Every row comes from one small tree of marks. Brackets hold a mark, then the marks that hang from it, in alphabetical order. Every link used is in the known rows. Which tree was each row made from?
Known rows:
[zefov [fara refuzol rigeket zokup]]: [-0.49 -2.08 -0.54  0.17  1.50  0.29  2.20  1.29  0.72  0.39 -1.21  0.01
  0.17 -0.30  0.97  1.36 -1.11  0.62  0.18 -2.76  1.61  1.39 -0.86  0.20]
[rigeket [fara [refuzol nono taza] zefov]]: [-0.66 -2.92 -0.83  0.40  0.31  1.46  2.75 -1.36  1.29  0.67 -2.39  0.15
  0.15  2.43  0.77 -1.21 -1.12  1.14  1.03 -2.61 -0.14 -0.68 -1.39 -0.16]
[rigeket [fara [refuzol fezu] zefov]]: [-1.12 -2.32 -1.07  0.93 -0.64  1.97  2.75 -0.03  1.07  0.24 -2.27  0.47
 -0.12  0.98  1.21  0.63 -0.54  0.39  1.42 -1.68  0.12 -0.54 -1.32  1.10]
[fara rigeket]: [ 0.47 -1.56 -0.37  0.24  1.26  0.46  1.19  1.66 -0.03 -0.25 -0.65  0.24
  0.85  0.33  0.52 -0.59 -0.10 -0.45 -0.25 -0.23  0.51 -0.06 -0.93 -0.87]
[zefov fara]: [ 0.03 -0.42 -0.78  0.84  0.29 -1.19  0.01 -0.62  0.33 -0.13 -0.03  0.19
  0.61 -1.56  0.43  0.90 -1.71  0.60 -0.47 -1.68  0.14  0.14 -0.72  1.01]
[refuzol [fara rigeket zefov] nono taza]: [ 2.32 -5.89 -0.11  0.15  2.82 -0.02  3.86  0.35  1.69  0.28 -1.19 -0.24
  0.64  2.22  1.71 -4.81 -0.35  0.63 -1.32 -2.14  0.60 -1.69 -1.19 -1.84]
[zefov [fara [refuzol nono] zokup]]: [-0.43 -1.38 -0.31  0.12  0.38 -0.31  1.36 -0.70  0.68  1.16 -0.69 -0.74
 -0.61  0.17 -0.15  0.60 -1.23  1.54  0.14 -2.75  1.85  1.28 -0.49 -0.25]
[fezu [refuzol [fara rigeket] nono taza]]: [ 2.55 -3.38 -0.77  0.04  2.86 -1.03  2.49  0.16  0.63  0.54 -1.11 -1.13
  1.63  0.64 -0.82 -4.50 -0.30  0.34 -2.56 -0.64  2.04 -0.10  0.07 -0.64]
[fezu [refuzol fara]]: [ 1.71 -1.11 -0.80  0.61  1.70 -1.46  1.19  0.55 -0.26  0.31 -0.63 -0.87
  1.25 -1.49 -1.17 -1.01 -0.56  0.17 -1.74 -0.51  1.43  0.88  1.02  1.90]
[zokup fara]: [ 0.24 -0.07 -0.78  0.60  0.28 -1.38 -0.51 -0.03 -0.24 -0.04  0.62  1.27
  0.66 -1.17  0.02  0.06  0.31 -0.02 -1.12 -1.33 -0.40  0.90  0.08 -0.07]
[fezu [refuzol [fara rigeket zokup] taza]]: [ 2.24 -3.14 -0.37 -1.12  3.28 -0.30  2.68  1.20  0.39  0.49 -1.25 -0.84
  1.20 -0.27  0.39 -2.93  0.79  0.04 -2.45 -0.72  2.23  0.50  0.85  1.14]
[refuzol nono]: [ 0.61 -0.92 -0.06  0.13 -0.15 -0.60  0.30 -1.07 -0.16  0.83  0.05 -0.62
 -0.15  1.04 -0.90 -1.91 -0.31  0.85 -0.17 -0.25  0.86 -0.13 -0.62 -1.92]
[fara zefov]: [ 0.29 -1.48 -0.12  0.12  0.66  0.18  1.78  0.85  0.13  0.41 -0.84  0.07
 -0.73  0.62  1.67  0.21  0.53  0.20  0.34 -1.48 -0.19 -0.37 -0.78  0.24]
[zokup [fara [refuzol taza] rigeket zefov]]: [-0.44 -2.79 -0.67  0.64  1.99  0.40  2.96  1.44  1.50  0.04 -1.27  1.49
  0.20  1.44  2.00 -0.73  0.76 -0.38 -0.72 -3.01 -0.18  0.27 -1.05 -1.31]
[rigeket fara]: [-0.15 -0.91 -1.09  0.41 -0.34  0.28  0.07 -0.94 -0.46 -0.16 -1.07  0.57
  1.34 -0.69 -0.17  0.38 -1.41  0.55  0.72 -1.03 -0.30 -0.34 -0.54  1.58]
[zefov [fara [refuzol fezu nono]]]: [-0.85 -0.98 -0.72  1.29 -0.85 -0.09  1.42 -1.01  1.53  0.60 -0.45 -0.39
 -0.37  0.28 -0.07 -0.31 -1.34  0.83  0.01 -1.35  1.37  0.18 -1.17 -0.92]
[zokup [fara [refuzol fezu] rigeket zefov]]: [-0.49 -2.58 -0.91  1.16  0.86  0.63  3.20  2.19  1.26  0.21 -1.11  1.28
 -0.19  0.81  1.89 -0.21  1.12 -0.59 -0.50 -2.26  0.60  0.48 -1.44 -1.20]
[fara [refuzol nono taza] rigeket zokup]: [-0.14 -3.29  0.66 -1.61  1.99  2.06  3.35  0.72  1.47  1.20 -1.65 -0.59
 -0.86  3.49  0.72 -2.58  1.08  0.48  0.11 -1.17  2.21  0.46 -0.57 -2.96]
[refuzol fara]: [ 1.16 -1.80 -0.12  0.77  0.71 -0.75  0.75  0.35  0.53 -0.36  0.18 -0.14
  0.70 -0.99 -0.07 -0.68 -1.09  0.21 -0.68 -0.85 -0.02 -0.05  0.74  1.05]
[fezu [refuzol [fara zefov zokup]]]: [ 2.05 -2.51 -0.63 -0.28  2.49 -1.03  2.72  1.46 -0.47  1.10 -1.29 -1.11
  0.35 -1.01  0.27 -0.72  0.59  0.43 -1.54 -1.75  2.05  1.17  0.78  2.40]
[zokup [fara refuzol zefov]]: [-0.80 -1.06 -0.67  1.09  0.36 -0.30  1.70  0.79  0.68  0.42 -0.68  1.18
 -0.45  0.32  0.98  1.03  0.34  0.07 -0.24 -3.02 -0.39  1.05 -0.37 -0.12]
[taza refuzol]: [ 1.42 -0.23 -0.59 -0.04  0.82 -0.54  0.62  0.30  0.79  1.30  0.21  0.22
 -0.08  0.57 -0.69 -1.24  0.48  0.55 -1.06  0.48  1.60 -0.42  0.22 -0.39]
[fezu [refuzol [fara zokup] nono taza]]: [ 2.46 -2.85 -0.37 -1.13  2.41 -1.03  2.12 -0.70  0.29  1.20 -0.69 -1.55
  0.63  0.39 -0.75 -3.97  0.64  0.91 -2.41 -0.74  2.43  0.49  0.94  0.20]
[sumiz fezu]: [-0.12  0.47 -0.26 -0.87  0.45  1.10  0.62 -0.72 -0.39  0.11 -0.94  1.11
  0.97 -0.22 -0.37 -0.30  1.84  0.64  1.26  0.11  0.51  0.32 -1.49 -0.93]
[refuzol [fara zokup] fezu nono]: [ 2.07 -3.74  0.03 -0.51  0.07  0.11  2.33 -0.31  0.79  0.95  0.29 -1.19
 -0.55  0.51  0.10 -3.53  0.97  0.83 -1.02 -0.06  2.45 -0.42  0.14 -0.84]

Write each row's tree:
[ 2.56 -3.73 -1.08  0.88  2.91 -1.53  3.43  1.45 -0.28  1.11 -1.57 -1.38
  1.29 -0.10 -0.46 -2.81 -0.50  0.50 -1.77 -1.89  2.28  0.52 -0.64  0.03]  [fezu [refuzol [fara rigeket zefov] nono]]
[ 0.72 -2.21 -0.71 -0.43  1.81 -0.60  1.43  1.17 -0.18  0.23 -0.71  0.08
  0.73 -1.30  1.33  0.57 -0.67  0.62 -0.53 -2.27  1.59  0.80 -1.08  0.69]  [zefov [fara rigeket zokup]]
[ 0.68 -1.99  0.16 -1.11 -0.61  1.03  1.47 -1.92  2.04  0.50  0.24 -0.69
 -0.79  2.73  0.70 -5.13  1.84  0.15 -1.12  1.60  1.19 -2.09 -0.90 -2.92]  [refuzol fezu nono taza]
[-0.59 -2.97  0.09 -0.03  0.46  2.38  3.36  0.34  2.77  0.25 -1.36 -0.37
 -0.53  3.68  0.70 -3.78  0.87 -0.33 -0.21  0.52  1.71 -0.87 -1.51 -3.81]  [fara [refuzol fezu nono taza] rigeket]
[-0.72 -3.38  0.18  0.03  2.10  2.23  4.32  2.00  2.14  0.10 -2.47  0.36
 -0.50  3.31  2.52 -1.06  0.40 -0.37  0.42 -1.89  0.22 -0.61 -1.40 -1.57]  [fara [refuzol taza] rigeket zefov]
[ 1.09 -3.70 -0.06 -1.42  2.76  1.02  3.72  3.05 -0.37  0.99 -1.72 -0.07
 -0.60  1.04  2.76 -0.07  1.77  0.11  0.29 -2.30  1.50  0.37 -1.19  0.00]  [fara rigeket zefov zokup]
[ 1.61 -1.44 -0.75 -0.94  2.09  0.07  1.95 -1.48  0.14  0.77 -1.43  0.06
  1.88 -0.06 -1.27 -3.63  1.66  1.14 -0.80 -0.35  1.96  0.28 -0.96 -0.92]  [sumiz [fezu [refuzol fara nono taza]]]
[ 1.64 -4.25 -0.46  0.97  2.26 -0.26  3.26  2.32  0.57 -0.31 -1.31  0.13
  0.86 -0.23  1.78 -0.96 -0.83 -0.09 -0.49 -2.13  0.26 -0.44 -0.68  0.70]  [refuzol [fara rigeket zefov]]
[-1.10 -1.92 -1.01  0.98 -0.03  1.38  2.29 -0.09  0.66  0.35 -2.40  0.54
  0.27  0.78  0.74  1.30 -1.36  0.81  1.50 -2.68 -0.32  0.06 -1.12  1.49]  [rigeket [fara refuzol zefov]]
[ 0.72 -2.52 -1.13  0.80  1.85 -0.92  1.93  1.97 -0.11  0.05 -0.69  1.49
  0.84 -0.33  1.70 -0.19  0.60 -0.34 -1.01 -2.72 -0.09  0.38 -1.26 -0.39]  [zokup [fara rigeket zefov]]
[-0.96 -1.45  0.84 -2.01 -0.09  2.92  2.49 -0.10  2.28  0.68 -0.69 -0.33
 -2.01  2.63  1.48 -1.41  2.46  0.04  0.19  0.43  1.65  0.05  0.57 -1.07]  [fara [refuzol fezu taza] zokup]
[-0.43 -2.33 -0.91  1.28  1.58  0.09  2.69  2.11  0.77  0.26 -1.23  1.44
  0.31  0.59  1.48  0.63  0.28 -0.32 -0.31 -3.14  0.03  0.98 -1.17 -0.84]  [zokup [fara refuzol rigeket zefov]]
[-0.57 -1.18 -0.44  0.35 -0.42  0.30  1.16 -1.18  1.93  0.36  0.18  0.69
 -0.47  1.54  0.09 -2.48  1.20  0.22 -1.23 -0.82  0.61  0.02 -0.29 -2.28]  [zokup [fara [refuzol fezu nono taza]]]
[-0.36 -2.23 -0.96  1.42  0.24  0.20  2.42  0.25  1.66  0.20 -1.07 -0.28
  0.16  0.46  0.41 -0.87 -1.38  0.54 -0.19 -1.51  1.78  0.12 -1.95 -1.55]  [zefov [fara [refuzol fezu nono] rigeket]]
[-1.11 -2.65 -0.90  0.29 -0.31  2.51  2.98 -0.60  1.98  0.12 -2.23  0.60
 -0.26  1.85  1.72 -0.73 -0.13  0.33  1.07 -1.49 -0.08 -1.22 -1.33  0.85]  [rigeket [fara [refuzol fezu taza] zefov]]
[-0.47 -1.78 -0.06 -0.59  0.81  0.15  1.71 -1.30  1.39  1.00 -0.69 -0.43
 -0.68  0.94  0.55 -0.71 -0.75  1.39 -0.30 -2.43  1.55  0.60 -0.35 -0.70]  [zefov [fara [refuzol nono taza] zokup]]
[ 0.58  0.28 -0.72 -1.48  1.68  0.88  1.26 -1.03 -0.05  0.52 -1.61  0.65
  1.46  0.00 -0.66 -2.08  2.69  0.53 -0.19  0.43  1.41  0.36 -1.14 -0.51]  [sumiz [fezu [refuzol taza]]]
[ 2.04 -4.40  0.42 -1.56  0.64  0.72  2.75 -1.33  2.12  0.80  0.22 -1.02
 -0.65  1.82  1.17 -5.57  1.66  0.71 -1.64  0.37  2.14 -1.50  0.38 -1.46]  [refuzol [fara zokup] fezu nono taza]
[-0.96 -0.16 -0.60  0.96 -0.76  0.18  0.66  0.11  1.23  0.03  0.19  1.07
 -0.21 -0.05  0.01  0.09  0.92 -0.36 -0.63 -0.80  0.29  0.90  0.05 -0.82]  [zokup [fara [refuzol fezu]]]
[-0.72 -2.54  0.68 -1.72  2.05  2.42  3.12  1.55  1.53  0.47 -1.64 -0.09
 -0.79  2.71  1.41 -1.13  1.23 -0.13  0.14 -0.97  1.55  0.60 -0.14 -1.61]  [fara [refuzol taza] rigeket zokup]
[-0.44 -2.47 -0.30 -0.54  1.89  0.78  2.45  0.64  1.50  0.25 -1.39  0.18
  0.08  0.61  1.61  0.08 -0.63  0.57 -0.26 -2.49  1.42  0.67 -0.74 -0.10]  [zefov [fara [refuzol taza] rigeket zokup]]
[-0.24 -2.75  0.40 -0.76  1.61  1.44  2.97  1.59  0.44  1.36 -1.61 -0.81
 -0.67  2.38 -0.05 -1.03  0.48  0.60  0.71 -1.46  2.56  1.42 -0.66 -2.54]  [fara [refuzol nono] rigeket zokup]
[-0.94 -1.72 -0.77  0.22 -0.24  1.28  1.23 -2.07  1.22  0.33 -1.74  0.20
  0.62  1.81 -0.61 -1.36 -1.48  1.02  0.75 -1.38  0.09 -0.47 -0.84 -0.37]  [rigeket [fara [refuzol nono taza]]]
[ 3.11 -3.74 -1.07  0.72  1.37 -0.40  2.96  0.80  1.83  1.30 -0.13 -0.18
  0.47  1.03 -0.58 -4.54  0.38  0.61 -2.01  0.57  3.23 -1.15 -0.66 -1.90]  [taza [refuzol [fara rigeket] fezu nono]]
[-0.78 -2.82 -0.04  0.84  1.62  1.62  3.98  2.84  1.24  0.25 -2.44  0.26
 -0.52  2.29  1.87  0.67 -0.23 -0.27  1.05 -2.30  0.50  0.35 -1.67 -1.14]  [fara refuzol rigeket zefov]
[-0.94 -0.77 -0.33  0.01  0.54  0.07  1.17 -0.05  0.71  0.66 -0.70 -0.20
 -0.61 -0.53  0.56  1.88 -1.07  1.02  0.23 -2.48  1.28  1.45 -0.05  0.92]  [zefov [fara refuzol zokup]]
[ 1.79 -3.64 -0.09 -0.45  2.34  0.00  2.32  2.05  0.01  0.07 -0.62 -0.14
  0.84 -0.65  0.86 -0.93 -0.24  0.24 -0.79 -1.48  1.38  0.58  0.43  0.74]  [refuzol [fara rigeket zokup]]
[ 1.73 -3.02 -0.31  0.87 -0.43 -0.25  1.86 -0.69  1.38  0.34  0.30 -0.95
 -0.03  0.46 -0.30 -3.62 -0.08  0.49 -1.06  0.44  1.54 -1.01 -0.28 -1.20]  [refuzol fara fezu nono]
[ 2.78 -3.55 -0.56 -0.49  1.47  0.22  3.40  1.34  1.52  1.68 -0.32 -0.06
 -0.95  0.53  1.19 -2.36  1.75  0.73 -1.50 -0.35  2.96 -0.81  0.33  0.66]  [taza [refuzol [fara zefov zokup] fezu]]
[ 1.78 -1.65 -1.00 -0.14  2.02 -0.37  2.71 -0.30 -0.59  1.19 -1.91  0.05
  1.53 -0.43 -0.97 -2.25  1.49  1.24 -0.10 -1.27  2.09  0.83 -1.55 -0.47]  [sumiz [fezu [refuzol [fara zefov] nono]]]
[-0.56 -1.82 -0.73  0.45  0.68  0.93  1.85  0.79  2.00 -0.28 -0.46  1.41
  0.36  1.12  1.10 -1.70  1.22 -0.75 -1.22 -0.87  0.49  0.00 -0.63 -1.78]  [zokup [fara [refuzol fezu taza] rigeket]]
[ 2.00 -5.33 -0.27 -0.54  1.82  1.16  4.45  2.76  1.04  0.16 -1.11 -0.32
 -0.26  0.06  2.95 -1.82  1.65 -0.17 -0.64 -1.26  2.06 -0.56 -0.66  0.61]  [refuzol [fara rigeket zefov zokup] fezu]
[ 1.86 -2.03 -0.83  0.71  2.08 -1.22  2.35  1.23 -0.16  0.55 -1.26 -0.89
  0.76 -1.05 -0.12 -0.92 -0.29  0.17 -1.56 -1.49  1.31  0.65  0.46  2.08]  [fezu [refuzol [fara zefov]]]
[-0.87 -2.34  0.53 -1.02  0.18  2.53  4.02  1.56  1.34  1.41 -1.60 -0.55
 -2.59  2.19  2.37  0.40  2.28  0.22  1.13 -1.43  1.77  0.49 -0.34 -0.17]  [fara [refuzol fezu] zefov zokup]
[ 0.01 -4.16  0.35 -0.72  2.29  1.65  4.87  2.41  0.54  1.81 -2.42 -0.72
 -1.44  3.12  1.66 -0.70  0.98  0.80  1.00 -2.92  2.33  1.00 -1.54 -2.14]  [fara [refuzol nono] rigeket zefov zokup]
[-1.02 -0.62 -0.34  0.59  0.31  0.17  0.96 -1.04  1.96 -0.17 -0.52  0.29
  0.03  0.19  0.65  0.33 -1.58  0.58 -0.29 -1.83  0.04  0.08 -0.47  0.04]  [zefov [fara [refuzol taza]]]
[ 2.23 -1.79 -0.79  0.81  1.53 -1.85  1.40 -0.15 -0.29  0.93 -0.56 -1.43
  1.11 -0.79 -1.83 -2.58 -0.72  0.72 -1.98 -0.75  2.10  0.82  0.48  0.38]  [fezu [refuzol fara nono]]
[ 1.70 -4.72  0.38 -1.57  1.35  1.52  3.83  0.40  2.27  0.29 -0.47 -0.25
 -0.99  1.31  3.40 -3.57  2.40  0.06 -1.32 -0.51  1.08 -1.73  0.31  0.64]  [refuzol [fara zefov zokup] fezu taza]
[ 2.23 -3.60 -0.84  0.05  3.40 -0.36  3.44  1.52  0.84  0.19 -1.65 -0.54
  1.32  0.20  1.05 -2.95  0.25 -0.17 -2.19 -1.41  1.31 -0.27 -0.08  1.11]  [fezu [refuzol [fara rigeket zefov] taza]]
[-0.95 -1.97 -0.81  0.15 -0.95  1.88  1.69 -2.06  1.71  0.42 -1.58  0.15
  0.17  2.04 -0.18 -2.13 -0.62  0.73  0.58 -0.50  0.62 -0.97 -0.99 -0.63]  [rigeket [fara [refuzol fezu nono taza]]]
[ 1.83 -3.85  0.00 -0.24  0.09  0.46  2.24 -1.64  2.47  0.05  0.31 -0.73
 -0.08  1.77  0.62 -5.76  0.74  0.42 -1.79  0.81  1.10 -2.11 -0.19 -1.83]  [refuzol fara fezu nono taza]
